Known rows, with every step that occurs:
fatorer, zuvikig, vizu, noki: [ 0.70  2.21 -2.78 -3.90 -0.20 -2.20 -5.80  1.92  0.85  0.88  3.06 -2.58
  0.29  1.17  2.76 -1.62  0.37  1.66  2.42  3.53  4.38]
fatorer, zuvikig, vizu, noki, mumi: [ 0.88  1.81 -3.92 -3.82 -0.52 -1.54 -5.82  2.33  1.94  1.87  2.01 -4.07
  0.95  2.03  2.89 -0.13  0.09  1.44  3.19  1.30  3.17]
zuvikig, vizu: [ 0.29  1.34 -0.96 -0.52 -0.21 -1.71 -0.14 -0.31  0.85 -0.78  1.63 -1.02
 -0.31  2.04  0.07 -0.22  0.53  1.13  0.27  2.01  1.97]
mumi, noki, gezi: [ 1.58  3.57 -0.01 -4.30 -0.05 -0.65 -1.25  2.45  0.75  3.86  0.52  3.01
  0.63  0.00 -0.23 -0.50 -0.90  1.70  0.70 -0.16  3.40]
fatorer, zuvikig, vizu, noki, mumi, besu, gezi: [ 0.58  4.55 -3.53 -4.90 -0.59 -1.71 -5.80  2.40  6.62  3.00  0.24 -2.66
  0.46  4.71  5.31 -1.53 -1.03  2.21  3.86  2.27  5.82]
noki, gezi: [ 1.88  0.81 -0.21 -3.03  0.90  0.51 -0.97  1.34 -0.31  2.83  1.41  0.99
 -0.28  0.08 -0.55 -0.61  0.10  0.56  0.22 -0.70  0.18]
noki, vizu: [ 0.91  0.62 -1.45  0.21  0.36  0.73 -1.88  0.38  1.09  2.31  1.28 -2.58
 -0.42  2.55  0.88 -0.50  1.11  1.36  1.33  0.09  0.38]
vizu, noki: [-0.07 -1.59  0.23 -2.66 -0.20 -0.51 -2.09  1.62 -0.73  1.44  0.10 -2.18
 -0.04 -0.70  1.64 -1.68 -0.55  0.20  0.88  1.86  1.16]
besu, gezi, zuvikig, vizu: [ 0.53  2.20 -0.50 -1.30  0.25 -1.60 -0.41 -0.43  0.88 -0.19  2.51 -1.74
  0.82  3.00  1.35 -0.69  0.33  1.58  2.84  1.87  3.60]
mumi, noki: [-0.32  3.11  0.12 -1.41 -0.86 -1.25 -0.22  1.14  1.08  1.10 -0.98  1.92
  0.96 -0.08  0.23  0.16 -0.97  1.26  0.51  0.56  3.08]
gezi, noki, mumi: [ 0.05 -2.28 -1.11 -0.25 -0.28 -0.33 -0.62  0.68 -0.08  3.43 -1.88 -0.37
  0.05  1.90  0.73  1.88  0.48 -0.40  2.63 -1.43 -2.93]
vizu, noki, gezi: [ 1.77 -0.99  0.06 -5.47  0.59 -0.01 -2.84  2.92 -1.14  4.25  1.67 -0.90
 -0.32 -0.50  1.16 -2.23 -0.40  0.80  1.05  1.08  1.31]
fatorer, zuvikig, vizu: [ 0.81  4.02 -2.97 -1.24  0.04 -1.78 -3.67  0.27  1.63 -0.57  2.46 -0.27
  0.31  1.79  0.93  0.09  0.89  1.44  1.50  1.72  3.21]
noki, gezi, besu, mumi: [ 3.23  1.80  0.14 -1.43  0.86  2.29 -2.51  0.66 -3.19  3.57  0.95  2.07
 -1.81  0.06  1.66  1.17  0.50  0.12  1.21 -2.67 -1.19]
zuvikig, fatorer: [ 0.13 -2.15 -0.98  1.61  0.06 -1.95  2.11  0.42  0.74 -2.06 -0.53 -0.08
  0.62  1.84  0.31 -0.53  0.66  0.96  1.23  0.97  0.03]
fatorer, zuvikig, vizu, noki, gezi, besu: [ 2.80  3.46 -1.34 -6.15  0.63 -1.58 -7.35  2.73 -1.74  4.25  5.28 -0.68
 -0.18  1.42  3.56 -2.39  0.45  3.19  3.65  0.99  2.69]
gezi, zuvikig, vizu, noki: [ 0.78  0.66 -0.71 -3.58 -0.04 -3.51 -5.35  1.42 -2.05  0.65  3.49 -3.32
  0.27  2.01  2.73 -1.05  0.15  0.96  2.57  3.78  3.13]
besu, gezi: [-0.38 -0.20  0.34 -0.16  0.02  1.48  2.75 -0.29  2.26  0.59 -0.81 -0.59
  0.48  0.31  0.38 -1.34 -0.42  0.73  1.23 -0.10  1.73]
vizu, noki, gezi, zuvikig: [ 2.43  0.09  0.15 -6.04  0.97 -1.33 -6.10  3.09 -3.40  4.31  3.34 -1.17
  0.37  0.09  2.06 -1.45 -0.33  0.40  2.48  1.02  1.33]
vizu, noki, gezi, besu, mumi: [ 3.18  0.03  0.45 -4.00  0.65  1.74 -4.58  2.35 -3.95  5.17  1.29  0.03
 -1.87 -0.62  3.39 -0.52 -0.01  0.32  2.03 -0.84  0.06]

Rows:
[ 0.61  0.19 -1.53 -3.75 -0.42 -1.52 -2.54  1.67  1.14  2.38  1.59 -5.39
  1.32  3.31  3.38 -0.95 -0.53  1.54  4.48  1.54  3.56] -> besu, gezi, zuvikig, vizu, noki, mumi
[ 1.35  0.95  0.45  1.47  0.05  1.78 -1.73 -0.64 -2.82  0.93 -0.42  1.00
 -1.50 -0.06  2.15  1.75  0.49 -0.36  0.98 -1.94 -1.26] -> gezi, besu, mumi
[-0.46 -2.03  0.48 -0.30  0.21  0.61  2.12  0.06  1.23  2.97 -1.57  0.37
  0.02  1.36  0.75 -0.94  0.38  0.75  3.03  0.72  0.04] -> besu, gezi, noki
[ 0.21  2.42 -1.02 -0.82 -0.52 -1.01 -2.68  0.63  3.46  1.51 -2.04  0.56
 -0.44  3.25  2.28  1.50 -1.08 -0.22  0.17 -1.23 -0.24] -> noki, mumi, besu
[ 0.18 -0.53 -0.64 -3.26 -0.42 -2.14 -2.08  1.36  0.08  0.49  1.70 -3.18
 -0.36  1.40  1.92 -1.83  0.05  1.33  1.20  3.82  3.24] -> zuvikig, vizu, noki
[ 0.45 -0.64 -1.41 -2.45 -0.24 -3.28 -3.04  2.70  3.38  1.39 -1.41 -2.33
  1.35  5.46  5.74 -1.28 -1.15  1.37  4.82  1.54  2.62] -> vizu, noki, mumi, besu, gezi, zuvikig, fatorer
[ 2.61  2.95 -2.97 -6.74  0.73 -1.72 -6.58  3.19  0.49  3.79  4.28 -1.45
 -0.01  1.31  2.15 -2.20  0.51  2.28  2.64  2.78  4.59] -> fatorer, zuvikig, vizu, noki, gezi
[ 0.99  3.95  0.64  0.29 -0.82  0.54 -2.13  0.54 -1.69  1.93 -1.35  2.80
 -0.61 -0.12  2.22  1.96 -0.47  0.72  1.48 -1.39  1.87] -> gezi, besu, mumi, noki
[ 3.93  4.04 -2.55 -5.19  0.67  0.09 -8.22  2.57 -2.42  4.56  3.91 -0.45
 -1.41  1.21  4.23 -0.42  0.96  1.85  3.64  0.88  3.36] -> fatorer, zuvikig, vizu, noki, gezi, besu, mumi
[ 1.94  4.65 -0.82  0.33 -0.45  1.16 -3.91  0.86 -0.60  4.06 -0.17  0.27
 -1.07  2.44  3.25  1.40  0.57  2.03  2.83 -1.29  2.52] -> gezi, besu, mumi, noki, vizu
[-0.14  2.28 -0.70 -1.02 -0.48  0.59  0.18  0.43  5.68  2.13 -2.90 -0.05
  0.09  3.60  2.76  0.13 -1.41  0.60  1.28 -1.24  1.36] -> noki, mumi, besu, gezi
[ 0.50 -1.28 -0.98 -0.16  0.59  1.28  0.30  0.38  2.25  5.13 -0.36 -2.21
 -0.43  4.00  1.70 -1.49  1.49  2.09  4.41  0.82  0.49] -> besu, gezi, noki, vizu
[ 2.78  3.07 -1.11 -4.07  1.00 -2.67 -3.99  1.16 -1.73  2.13  4.84 -0.03
 -0.02  2.77  0.52  0.08  0.82  1.23  1.85  1.20  2.25] -> noki, gezi, zuvikig, vizu
[ 0.63  3.51 -1.21 -1.20 -0.45 -0.46 -2.25  1.54  2.35  3.47  0.32 -0.76
  0.47  2.43  1.13 -0.33  0.18  2.52  1.91  0.62  3.79] -> mumi, noki, vizu
[ 0.41 -1.20 -0.53  0.96  0.49 -1.79  1.72  0.37  0.74 -1.20  0.42 -0.68
  1.78  2.85  1.79 -0.98  0.40  1.56  3.85  0.83  1.74] -> besu, gezi, zuvikig, fatorer
[ 0.03  1.79 -1.26 -4.15 -0.86 -1.69 -2.21  1.81  5.87  2.75 -1.00 -3.31
 -0.25  5.06  4.41 -1.77 -1.39  1.81  2.50  2.65  4.67] -> zuvikig, vizu, noki, mumi, besu, gezi
[ 2.57 -2.08 -0.83 -4.40  1.06 -3.37 -3.78  3.53 -2.69  2.26  2.72 -1.06
  0.96  1.98  2.46 -1.98  0.39  1.47  3.75  2.02  1.30] -> vizu, noki, gezi, zuvikig, fatorer
[ 3.44  1.32 -0.40 -4.58  0.47  0.07 -4.81  2.01 -3.09  4.25  2.79 -1.08
 -2.23  1.48  3.32 -0.68  0.50  1.52  2.36  1.13  2.07] -> zuvikig, vizu, noki, gezi, besu, mumi
[ 0.56  1.31 -0.84 -1.13  0.53 -0.25 -2.55  0.64  4.75  5.61 -1.35 -0.16
 -1.39  6.27  3.56 -1.38  0.68  1.91  3.73  1.84  1.44] -> mumi, besu, gezi, noki, vizu
[-0.31 -2.30 -0.85 -0.22 -0.21  1.17  2.13  0.39  2.13  4.14 -2.66 -0.94
  0.55  2.38  1.17  0.45  0.07  0.41  3.75 -1.62 -1.27] -> besu, gezi, noki, mumi
[ 2.73  4.34 -1.38 -3.54  0.08  0.95 -2.09  2.21  0.25  4.23 -0.81  3.27
 -0.55 -0.13  0.56  1.57 -0.43  0.43  0.67 -0.34  3.95] -> besu, mumi, noki, gezi
[ 0.12  0.53 -0.83 -3.41 -0.76 -1.42 -4.67  2.32  2.74  2.81 -2.01 -1.71
 -0.46  2.58  4.08 -0.22 -1.60 -0.04  1.02  0.68  0.90] -> vizu, noki, mumi, besu
